What can hang from each mark
N: E T
C: E T
T: C K L N U
L: E T
U: E T
H: E T
E: C H K L

Every row comes from one small tree of marks. Brackets hold a mark, then the marks that hang from it, in alphabetical order. Every link used is in the known rows. Which tree was each row made from?
Known rows
{H {E K} {T L}}: [-14   0 -20  -7 -10   0 -24  18  -7   3   2   8  10   7  -3  -7  12 -10
   1 -16  19 -15  -1  12   0  13  -2   3  -9  10 -13  18  -2 -20  17   3
  -1  -6  23  -4   4   0   9   0 -29]
{N {E H} {T C K}}: [ -7  16   4   3  -4   9 -13   7 -19   8  -5  15   6   8 -11  -9   3 -14
   7 -11  24 -14   0 -13 -19  -2 -13  10 -14   4  20  13   1 -22   8  -1
  15 -14  21  19   1   5  10   2 -17]
{L T}: [-15  -3  -2   5  -6   2 -10   6  -5  14  13  11   3   1 -11   5  17  -8
   6 -15  14   8  -5   1  -7   8  -2   0  -6  -4   1   8   7 -18  16  -5
   8   3  16  18  -1   0  -4  -6 -16]
{E {H {T C U}} K L}: [-13   3 -13  -9   6   5   7  -4   8  -1  -7  13  12  17  -7 -10  13   5
  -2 -12  10 -16  13   4   5  -2  -7   0   4   6 -12  16  -4 -15  14   6
   6 -12   0  -1 -10   0  16 -10 -12]
{C {T K L U}}: [ -9 -13   5  -1  11  -6  -4  11 -10  16 -11   7  -6  12   8  11  11  -5
  -2 -11  20  -8   3   0 -12  10  -1   4  -8   6  -9   1   3 -14  11 -12
   3   4   4   8 -10  -2  13  -8 -14]
{T K}: [-10 -21  -9  -7   3   3 -17  10  -8   1  -2  15   3   6  -5  10  25   0
  -1 -10  24  -3  -1  -1  -9   8 -13   7 -17   6   8   9   3 -19   2   2
  17   5  10   6  -4   6   5  -3 -12]
{H {E C K L} {T N}}: [-14   4 -24 -13   3   3  -6  11   2  -5  -1  10   9  12  -5  -7  14   4
   0 -18  14 -18  16   5  12  10  -8   7   0  11 -11  26   3 -15  18   8
   2  -5  12  -7   9   0   8  -1 -19]
{C T}: [-21  -6   1   5   2   3 -13  10  -3   9   5  11   1  -1  -6  10  14  -7
   1 -19  11   1   0  -4  -9   8  -1   2  -4  -6  -6   1   5 -20  15  -6
   6   1  16  24   0  -2  -2  -2  -7]
{N {T C {U {E H K L}}}}: [-12  12   0   0   6  -3   0   2  -4   3  -1  12  -4  15  -2  -4  -2  -1
  -2 -19  19 -16   7  -5 -10   3  -5   7   0   0  -1   9  -2 -17   8  -4
   6 -11   8  17  -5   1  10  -2 -19]
{T L N U}: [  3 -13   2   2  10 -19  23   9  -7   7 -15   8 -12  15  11  18  -3  16
  -4  -4  19  -5   2  -5  -9  18   0   0  -7  14  -4  10   9 -12  -2 -10
   7  11 -14   9  -7  -1  13 -13  -1]
{L {E C {H {T N}} K}}: [-17   9  -9  -5   1  11  -5   2  -1   9   5  10  15  15 -11 -12  22  -1
   9 -21   4 -12   4  -7  -4   2 -13  -4  -2  10  -9  18   7 -11  12  15
  18 -18   1   2   3   5   8  -7 -16]
{E {H T} K}: [-23  -6  -7  -4  -5  12 -11   2   0   1   6  19  20   2 -20 -12  20  -5
   4 -14   8  -7   3   3  -3   1  -8   0  -2  -1  -6  14  -4 -15   8   6
  18 -11   5   5   0   6   7  -9 -12]
{H E {T C}}: [-10  10 -22  -4 -13   2 -34  17 -10   5  -1  -2   4  12  -2   4   3 -11
   2 -23  23  -8  -1  10  -5   7   0   5  -5   4  -1  16 -14 -32  18   6
   5   0  31  12   6   2   2   3 -29]
{H {T C K L N {U E}}}: [  1  -8  -7  -4  10 -18  -2   6 -17  13 -22   0 -21  23  10  19   1   3
  -1  -9  30 -13   4   5  -9  15  -8   7  -8  15   1  13 -11 -18   3  -4
  13  13   7  -3   3   0  23  -5 -24]
{E H}: [-14   0  -3   1  -9   8  -4   5   3  -5   4  16  16   1 -11   0  19  -2
   0 -13   5   1  -1  -7 -12   2  -4  -2  -2  -1  -1   8   2 -24   1   6
  15  -7   0  22  -5   6   3  -4   3]
{L {E C H K} {T N U}}: [-11  13   3   0   4   6  15  -5  -6  25   2   8  13  24  -8 -15  14   1
  13 -22   3  -5   5  -7  -8  -1  -8  -6   3   7  -9  18   8  -4  15   3
  16 -18  -9   6  -3   5   9 -14 -20]
{E H K {L T}}: [-18   3  -7  -5   0  10  12  -6  11   0   6  24  20   6 -15 -16  31   3
   2 -10   0  -5   9  -2   4  -1 -12  -1   2   3 -14  13  12 -12  12   5
   4 -16   1   4  -6  -3   9  -6  -7]
{C {T L {U E}}}: [-13   0   4   5   5 -10  -1  13  -4   9  -3   3  -9   9   8  11   7 -11
  -3 -17  13  -8   1  -3 -16  12   3   1  -1  -3 -16  -1   5 -21  11 -10
  -2   1   8  20  -7  -3   6   2 -14]
{H T}: [-19  -6  -9   1  -6   3 -21  13  -5   5  10   9   4  -2 -10  11   8 -12
   1 -13  20   1  -2   6  -4  10   0   3  -7   0  -2   9  -4 -22  17  -3
  10   5  18  11   2   2  -3  -6 -19]
{H E T}: [-17   6 -18  -2 -18   4 -32  22  -7   1   9   7  15   3  -8   3   4 -19
   1 -19  19  -3  -2  11  -5   9   2   4  -7   1  -7  14  -8 -30  19   0
   4  -2  27  11   6   3  -3   3 -28]
{C E {T K L N U}}: [ -9 -13  10   0  13  -8   9  13 -21  25 -25   8  -7  19  17   7  10  -4
  -2 -11  11  -3   6 -10 -14  13  -2   5 -12  11 -12  -4   8  -8  11 -19
   1  -1   1  11   0   0  20  -1 -14]
{U {E C K L} T}: [-26   4  -4  -4  12  -1 -11   4  16 -15   9  11 -10   7  -2   0  32   7
  -4 -19  17 -21  11  -3   3   8 -14   9   3 -10 -12  14  17 -13  15  12
   7  -8  12  -2   5   6   9   6  -9]
{E {C {T K N U}} H L}: [-10   5   2  -9  15   5  21  -3   9   0 -14  14   6  16   2   0  20   9
  -5 -13   2 -12  25 -12   0   1  -6   3   8   4 -11  12   6 -10   8   4
   7  -6 -17   7  -8   2  16 -10   7]
{U {E C H {L {T K}}}}: [-14  14  -9  -8   0   6   1   0  10  -9   4  11   5  10  -4  -5  35  -8
  -2 -17   6 -11  11  -8  -6   3 -13   2   3  -2 -10  14   9 -21   6  15
   6  -8   6  10  -3   3   9   8 -10]

Write each row's tree
[-10   8  -2   2   0  -1  -2  -1  -8  15  -2   1  -3  20  -6  -6  12  -3
   5 -22  15  -6   0   3 -13   0  -4   0   2  -4  -1  11  -5 -19   9   0
  12  -5  10  17  -5   3   7  -3 -23] : {L {T C {U {E H K}}}}
[ -5  14  -2  -3  -4  10  -3  12  -8   2  -5   4  12  11  -5 -10  10 -14
   3  -9  19 -19   5  -7 -12   1  -3  -1  -7   4   4  18   5 -21  14   7
   9  -9   5   7  -9   9   8  -3 -13] : {N {E C {H {T K L U}}}}
[-10   1   8   5   9  -9  17   3  -8  21 -10  11   1  17   5   3   5   1
   4 -14   3  -6   3  -8 -12   9  -3  -3  -1   9 -18   4   9 -10   9 -10
   7 -10  -6  13  -3  -4  15  -9  -9] : {C {T {L {E H K}} N U}}
[ -7   0   0   5   3  -2   2   2 -16  23 -10   5 -11  15  -1   6  13   4
   7 -18  11   6  -1  -7  -8   9  -5   2  -6   6   6   8   6 -14  13  -5
   8   4  15  21   8  -1   8  -3 -14] : {L {T {C E} N}}
[-19   7   8   4   7   0   5   1   5  -4  -2  19   1   4  -7   1  15  11
   2  -9  14 -12   9  -9  -1   5 -12   8   0  -3   1  16  18 -11  13   2
  15  -8   1   4   9   7  10  -6   5] : {U {T {N {E C H K L}}}}
[ -5   1   1  -8   6   3   6   2  -3   7 -14   6   2  16  -1   1  13   4
   0 -10  14 -13  13  -4  -5   7  -3   0   3  11  -1  18  -5  -9   5   6
  16   2 -15  -2  -4   9  20 -17  -4] : {E C {H {T K L N U}}}
[ -7  -7  -8  -2   9  -7  -1   7 -16  17 -18   3 -15  15   6   7  10   8
   2 -12  16 -10   1  -2  -1  15  -7   3  -9  19  -2  11   1 -11  12  -1
   5   3  13   1   9  -3  20  -4 -16] : {H {T {C {E K}} L N}}
[-10  18   2   3  -2  12   1  11  -2   0  -1   5   8   4  -5 -10  18 -12
   5 -15   6 -15   5 -18 -14   2  -3  -3  -3  -2   1  12  17 -22  14   9
   5 -13   9  22  -7   3   3   4   0] : {N {E {C {T L}} H}}
[-19  -1   4   2   9  -8  16   0   0   4  -7  15   1  11  -2   4   7   1
  -2 -16   5  -7  12  -6  -9   6  -6   4   5  -5 -16   3   5 -15   5 -10
  10  -6  -3  18   1  -1   9  -1  -5] : {C {T N {U {E H K L}}}}
[ -2  -3  -5  -4  15  -5  25   8  -4  -2 -11  10   1  18   0  -3   1  14
  -1  -9  20 -18  14 -10  -2   7  -9   4  -5   7   3  20  19 -10   9  -2
   8  -4  -8   6  -8   3   6  -5  -5] : {T {N {E C K L}} U}
[ -8  -3   5   0   4 -10  -7  12 -14   7  -2  14  -9  10   5   7   1 -11
  -4  -9  29 -13   0  -3 -17  13  -5   9 -13   6   0   5   2 -14   5 -13
   4  -1   8   7  -5   2  13  -2 -26] : {N {T K L {U E}}}
[ 11  -9   2  -6  16 -12  18   3 -21  18 -43   3 -14  35  21   7  10  18
  -3  -7  17 -12   8 -11 -15   8  -9   3 -11  25   3   8   0 -10  -5  -3
  11   1 -12   3  -5   4  35  -8  -7] : {T {C {E H}} K L N U}
[-27  17   8   4  -4   3 -18   4  10 -11   9   8  -3   2  -5   2  25  -4
  -2 -22  11 -10   4  -8 -12   3  -7   5   7 -17  -6  10   5 -20   7  11
  18  -8   7  14   7  14   7   4  -1] : {U {E C H} T}
[ -6  -9  -6  -2   4   2 -15   2 -13  19  -3   6  -7  14  -5   7  22   0
   7 -16  23  -1  -1   2  -7   5 -10   5 -10   6  11  12  -2 -17  12   1
  13   7  20   9   0   1   9  -7 -22] : {L {T C K}}
[ 10  -2  -6  -5  12 -11   9  -2 -14  14 -27   7 -12  28  13  13  21  17
   5  -9  14 -11  -1 -12 -12  10 -21   1 -13  31   3  15   6 -15  -7  11
  16  -2  -1  -1   3  -2  31  -5  -6] : {T C K {L {E H}} N}
[-16  -3 -12  -9   4   9  11  -2  14 -13   2  25  19   7 -11 -13  29   9
  -2  -9   2 -11  10  -5   3   0 -14  -1  -1   5 -12  13  13 -15   4  10
   6 -16  -3   4  -8   0  11  -3   2] : {E H K L}
[-10  10  -7  -6   3  -1   8   7  10 -12   0   5   5  16   3   0  13  -2
  -7 -18  11 -12  11  -5 -10   3  -2  -1   5  -5 -12  10   5 -22   4   6
   5  -7  -7  16 -14   6   4   2  -8] : {T {U {E C H L}}}
[-12  11   2  -2   5   6   0   4  -4  15  -3   6  11  20   0  -2  17  -6
   6 -21   4  -7   7 -12 -14   1  -8  -2  -1   7  -9   9   6 -14  11   6
  16 -15  -5  13  -3   6   9  -6 -12] : {L {E {C {T K N U}} H}}
[-17  -9   5   0  11   0   2  15 -13  21 -12   5   1  16   9  -9  15  -7
  -1 -18   7 -10   3  -5 -10   8   1   0  -8   5 -20  -4  13  -8  20 -13
  -6 -12   8  12  -7   0  13   1 -19] : {C {E K} {T L U}}
[-25   8   7  -2   0   4 -22   3   5  -9   2  10  -2   7  -5   2  32  -5
  -2 -19  17 -13   7  -5 -13   2 -14  10   1 -11  -1  10   3 -18   3  12
  23  -6   7   5   8  17  14   3  -5] : {U {E C H} {T K}}
[-20   5  -6 -11  15  16  10  -4  17  -6   1  16  13   8  -9 -19  35  10
  -1 -20  -4 -20  22 -12   7  -1 -10   0   9   0 -16  15  14  -8  15  16
   3 -17  -5   5  -8  -1  12  -5   5] : {E {C T} H K L}
[-15   4 -22 -10  -6   1 -14  17   0  -2   3  10  18  15  -3  -7   2 -11
  -3 -15  20 -14   9  16   5   6   0   5  -3   5 -18  17  -5 -22  23  -4
  -4  -9  16  -3  -3   0   4  -1 -33] : {H {E K L} {T U}}
[-21   0  -4  -3 -10  12 -16  13 -12   8  -5  13  18   8  -5  -6  21 -19
   0 -13   6   2   0  -5 -12   2  -5   2 -11   3  -6   2  -2 -19  12  -2
  10 -11  11  14   2  10   9   3 -17] : {C {E {H {T K}}}}
[ -6  18   3   5   0   5   1   6 -14   8  -5  15   1   8  -8 -18   4  -4
   7 -11  18 -23  -1 -15 -14   3 -10   4 -11   9  10  16  13 -16  10   3
   5 -20  17  14  -2  -1  15   0 -13] : {N {E H K} {T C L}}
[ -7   4   1   4   5  -8  10  -6 -11  18  -9   6  -7  21  -5   1   7   7
   6 -20  13  -3   4   0 -11   3  -7   2   4   0   2  13  -4 -14   3  -4
  17   0   2  16   2   2  12  -6 -16] : {L {T C N {U {E H K}}}}
